Known rows, with every way that one mark hangs from another:
(sobet zafal): [-1.63 -0.82  1.94 -0.90  1.49  1.05 -2.27  1.86 -1.40  0.79 -1.55 -1.44
 -1.42  1.63 -0.89  0.58 -0.70 -1.93  0.99]
(zafal (puser (gotu (kapap goni) labiz)) sobet): [-5.11 -4.65  0.44 -1.35  1.55 -0.13  0.68 -0.28  1.20 -0.34 -1.33  1.79
 -0.91 -2.87  0.83  4.76  1.82  6.06  0.46]
(lufi (labiz (gotu (kapap goni)))): [-2.37  1.60 -0.55 -1.04  0.91 -0.86  0.15 -1.60 -3.99  2.89 -0.14  2.42
 -2.86 -3.64 -1.42  2.75  1.40 -1.05  3.72]
(gotu (kapap (goni sobet)) labiz (puser zafal)): [-5.61 -0.95 -1.39  3.28  0.15  2.41  3.58  1.70 -4.67  6.66  3.90  1.26
 -0.80 -1.65 -2.47  4.35 -1.62  4.32  6.66]
(gotu kapap (puser zafal)): [-0.41 -0.80  1.18  1.89  0.83  2.40  4.63 -0.03 -4.53  4.79  1.65 -0.54
 -3.04  0.15 -2.21  1.72 -0.61  2.96  6.79]
(kapap goni): [-1.90  2.01  1.58 -3.71 -0.37 -1.22 -2.16 -0.21  0.54 -0.58  0.30  1.63
  0.49 -1.21  0.01  0.23 -0.58 -0.83 -1.11]
(zafal (puser gotu)): [ 1.97 -2.18  1.28  0.06  0.59  1.54  0.78 -1.11  3.28 -3.21 -2.28  0.11
 -0.28  1.48  1.95  1.54 -0.22  2.05 -1.01]
(gotu kapap labiz (puser zafal)): [-1.05 -3.49 -1.19  4.19 -0.23  2.70  3.69  1.25 -4.59  7.10  1.13  0.70
 -2.80 -0.40 -2.48  3.26 -1.11  5.24  8.77]
(zafal (puser (gotu kapap)) sobet): [-2.72 -3.64  1.21  0.00  3.04  0.82  3.85 -1.35  0.77 -2.27 -1.12 -0.82
 -1.79 -1.24  1.05  3.16  2.92  4.57 -0.39]
(sobet (zafal (puser (gotu kapap labiz)))): [-2.35 -7.19 -1.22  0.13  1.65  3.91  0.48  1.26 -0.75  1.77 -3.70 -0.61
 -2.17  2.43 -0.01  4.60  0.62  4.16  4.58]
(puser (gotu (kapap (goni sobet)) labiz) zafal): [-3.96 -0.53 -1.35  1.64 -1.32  4.67  4.64  0.11 -0.67  3.81  3.25  1.44
  0.27 -1.01 -2.19  6.20 -0.30  4.81  4.38]
(labiz (gotu kapap)): [-1.07 -1.41 -1.79 -0.07  1.13  1.36  2.65 -2.24 -3.28  0.85  0.17 -0.89
 -2.36 -0.71  0.22  1.28  0.04 -0.54  2.99]
(puser gotu): [ 1.56  0.05  0.71 -0.63 -1.19  2.57  1.34  0.64  2.61 -0.72 -0.79 -0.71
 -0.45 -0.45 -0.49  1.10 -0.21  0.97  0.48]
(lufi (labiz gotu)): [ 1.95  0.97 -0.10  3.88  0.95 -0.49 -0.86 -0.31 -1.85  1.73 -0.61  1.25
 -2.94 -2.13 -0.73  1.50 -0.15 -2.32  2.54]
(goni sobet): [-2.22  0.70 -1.32  2.61  0.84  1.30  1.87  0.52 -0.72  0.13  2.45 -0.84
  1.25 -0.28  0.01  0.69  0.18  0.11 -0.81]
(zafal (puser gotu) sobet): [-0.35 -2.30  3.24  1.54  2.22 -0.34  0.81 -0.53  3.29 -3.85 -1.64 -0.44
 -1.26 -1.00  1.78  2.17  1.04  2.69 -2.68]
(kapap (goni (sobet (zafal puser)))): [-5.25 -0.38  2.49 -0.67  3.64  0.15 -2.99  0.69 -0.81 -2.12 -0.17  0.23
  0.98  1.95  1.67  2.03 -0.95 -1.80 -2.36]
(gotu (kapap goni) labiz (puser (zafal sobet))): [-5.43 -1.79  2.70  1.92  1.02 -0.21  1.81  1.91 -4.02  5.82  2.17  1.39
 -3.01 -4.00 -2.64  3.96 -0.40  5.36  5.96]
(lufi labiz): [ 0.86  1.36 -0.04  2.62  0.40 -1.00 -0.59  0.94 -1.13  2.77 -0.63  1.62
 -1.29 -1.46 -1.68  0.97  1.82  0.16  1.73]
(puser (gotu labiz) (zafal sobet)): [ 0.22 -2.06  2.65  5.15 -0.78  2.20  1.62  1.37  2.11  1.77  0.81  0.32
 -2.25 -1.96 -1.63  4.74 -0.87  4.36  2.22]

Rows:
[-1.10 -1.91 -0.89  0.82  1.49  1.70  2.99 -0.01 -4.90  2.63  0.44 -1.87
 -3.67 -1.70 -0.79  0.69 -1.23  0.12  5.91] -> (labiz (gotu kapap puser))
[-0.35 -5.70  0.86  1.59  1.01  2.86 -2.46  2.16  1.87  0.08 -4.03 -0.19
 -1.55  2.36  0.94  3.43 -1.39  2.20  2.29] -> (sobet (zafal (puser (gotu labiz))))
[-0.84  1.29  2.38 -2.99 -1.18  3.39  3.40 -1.90  0.37  1.32  1.18  1.27
 -1.11 -0.42 -2.04  3.85 -0.03  2.57  3.14] -> (puser (gotu (kapap goni)) zafal)
[-3.25 -2.31 -1.96 -3.44 -2.05  2.59  1.14  0.81  0.43  2.76 -0.50  1.40
 -0.24 -1.96 -1.48  3.89  0.73  4.31  3.73] -> (puser (gotu (kapap goni) labiz))
[-0.40 -0.52 -0.93  3.16  1.75  1.04  2.53  0.77 -6.11  5.52 -0.43 -0.11
 -4.74 -3.43 -2.26  1.58  0.41  0.35  7.65] -> (lufi (labiz (gotu kapap puser)))
[-6.66 -0.09  1.08 -0.98  2.88  2.86  0.59  2.08 -6.49  2.95  1.74 -2.42
 -2.95 -1.53 -1.53  2.06 -2.28 -2.54  4.64] -> (labiz (gotu (kapap (goni (sobet zafal))) puser))
[-4.91 -6.48 -2.84  2.72  2.51  4.82  2.44  1.77 -1.24  1.73 -1.33 -1.14
 -0.65  2.30  0.00  5.32  0.90  4.28  3.68] -> (goni (sobet (zafal (puser (gotu kapap labiz)))))
[-3.19 -6.46 -1.03  2.22  2.06  1.11  2.85  0.00  0.77  0.32 -1.81  0.28
 -1.88 -1.51  0.56  4.60  2.26  6.94  1.74] -> (zafal (puser (gotu kapap labiz)) sobet)
[-3.19  0.86  4.57 -2.00  0.50  2.01  3.60 -1.18  0.23  0.58  1.89  0.50
 -2.23 -2.89 -2.19  4.54  1.13  3.16  1.25] -> (puser (gotu (kapap goni)) (zafal sobet))
[-6.32  1.44 -0.34  0.74  3.19  1.54 -0.12  0.72 -6.07  3.76  1.01  0.22
 -2.94 -1.90 -2.38  4.03  1.00 -2.89  3.84] -> (lufi (labiz (gotu (kapap (goni (sobet zafal))))))
[-3.50  0.63  4.81  1.12  2.47 -0.03  2.39 -0.92 -4.77  2.49  2.50 -0.59
 -5.08 -4.43 -1.46  2.99 -1.89  0.55  4.31] -> (labiz (gotu (kapap goni) (puser (zafal sobet))))
[ 1.85  0.82  0.94  4.86  1.16 -0.28 -0.33  1.60 -3.49  3.60 -0.67  0.19
 -4.36 -3.31 -1.53  0.80 -1.61 -1.54  5.19] -> (lufi (labiz (gotu puser)))
[-5.01 -3.55 -3.30  0.15  0.67  2.36  2.77 -0.35  0.57  0.24  0.33  1.74
  1.26 -0.64  0.99  5.20  1.11  5.30  1.29] -> (zafal (puser (gotu (kapap (goni sobet)) labiz)))
[ 1.08  0.43  4.94  3.07  0.27  2.10  2.63 -0.12  2.22 -0.62  1.17 -0.70
 -2.35 -1.50 -1.45  3.27 -0.41  2.22  0.16] -> (puser gotu (zafal sobet))
[-0.71  0.15  5.23  4.67  1.76 -0.10  1.95  1.40 -1.83  2.20  2.05 -0.92
 -3.39 -2.38 -1.62  1.09 -1.72  2.00  2.58] -> (gotu (puser (zafal sobet)))
[-4.81 -2.10 -2.97 -2.83 -0.85 -0.03 -0.03  0.01 -2.13  3.59  0.24  2.50
  0.11 -1.56 -0.93  2.60  1.08  3.32  3.30] -> (gotu (kapap goni) labiz)
[-3.00  2.02  0.88 -0.56 -0.37  4.64  5.46 -1.20 -0.49  1.30  3.67  0.53
  0.18 -0.62 -1.91  4.71  0.17  2.51  2.18] -> (puser (gotu (kapap (goni sobet))) zafal)
[ 3.63  1.79  3.19  7.14  0.98  0.81  0.97  0.39 -3.97  4.79  0.74  0.62
 -5.26 -2.11 -2.29  2.36 -2.94 -1.29  6.62] -> (lufi (labiz (gotu (puser zafal))))
[-1.78 -4.27  1.08 -2.06  2.87  4.04  1.63  0.13 -0.77 -0.58 -3.40 -1.77
 -2.11  2.78  0.18  2.93  1.15  1.93  2.42] -> (sobet (zafal (puser (gotu kapap))))
[-0.59  2.17  2.65  2.35  1.13  0.72  1.96 -0.66 -5.85  6.06  1.45  2.06
 -5.24 -3.43 -2.92  3.44 -1.33 -0.23  8.09] -> (lufi (labiz (gotu (kapap goni) (puser zafal))))
[ 1.43 -5.01 -1.01  2.52 -0.32  1.71 -0.18  0.31  3.25 -0.84 -2.60  1.34
 -0.15  0.86  1.77  3.13 -0.74  4.16  1.23] -> (zafal (puser (gotu labiz)))
[-1.07 -5.06  0.89  3.81  1.22 -0.32 -0.05  0.92  3.17 -1.63 -2.14  0.40
 -1.20 -1.41  1.38  3.45  0.33  5.06 -0.58] -> (zafal (puser (gotu labiz)) sobet)
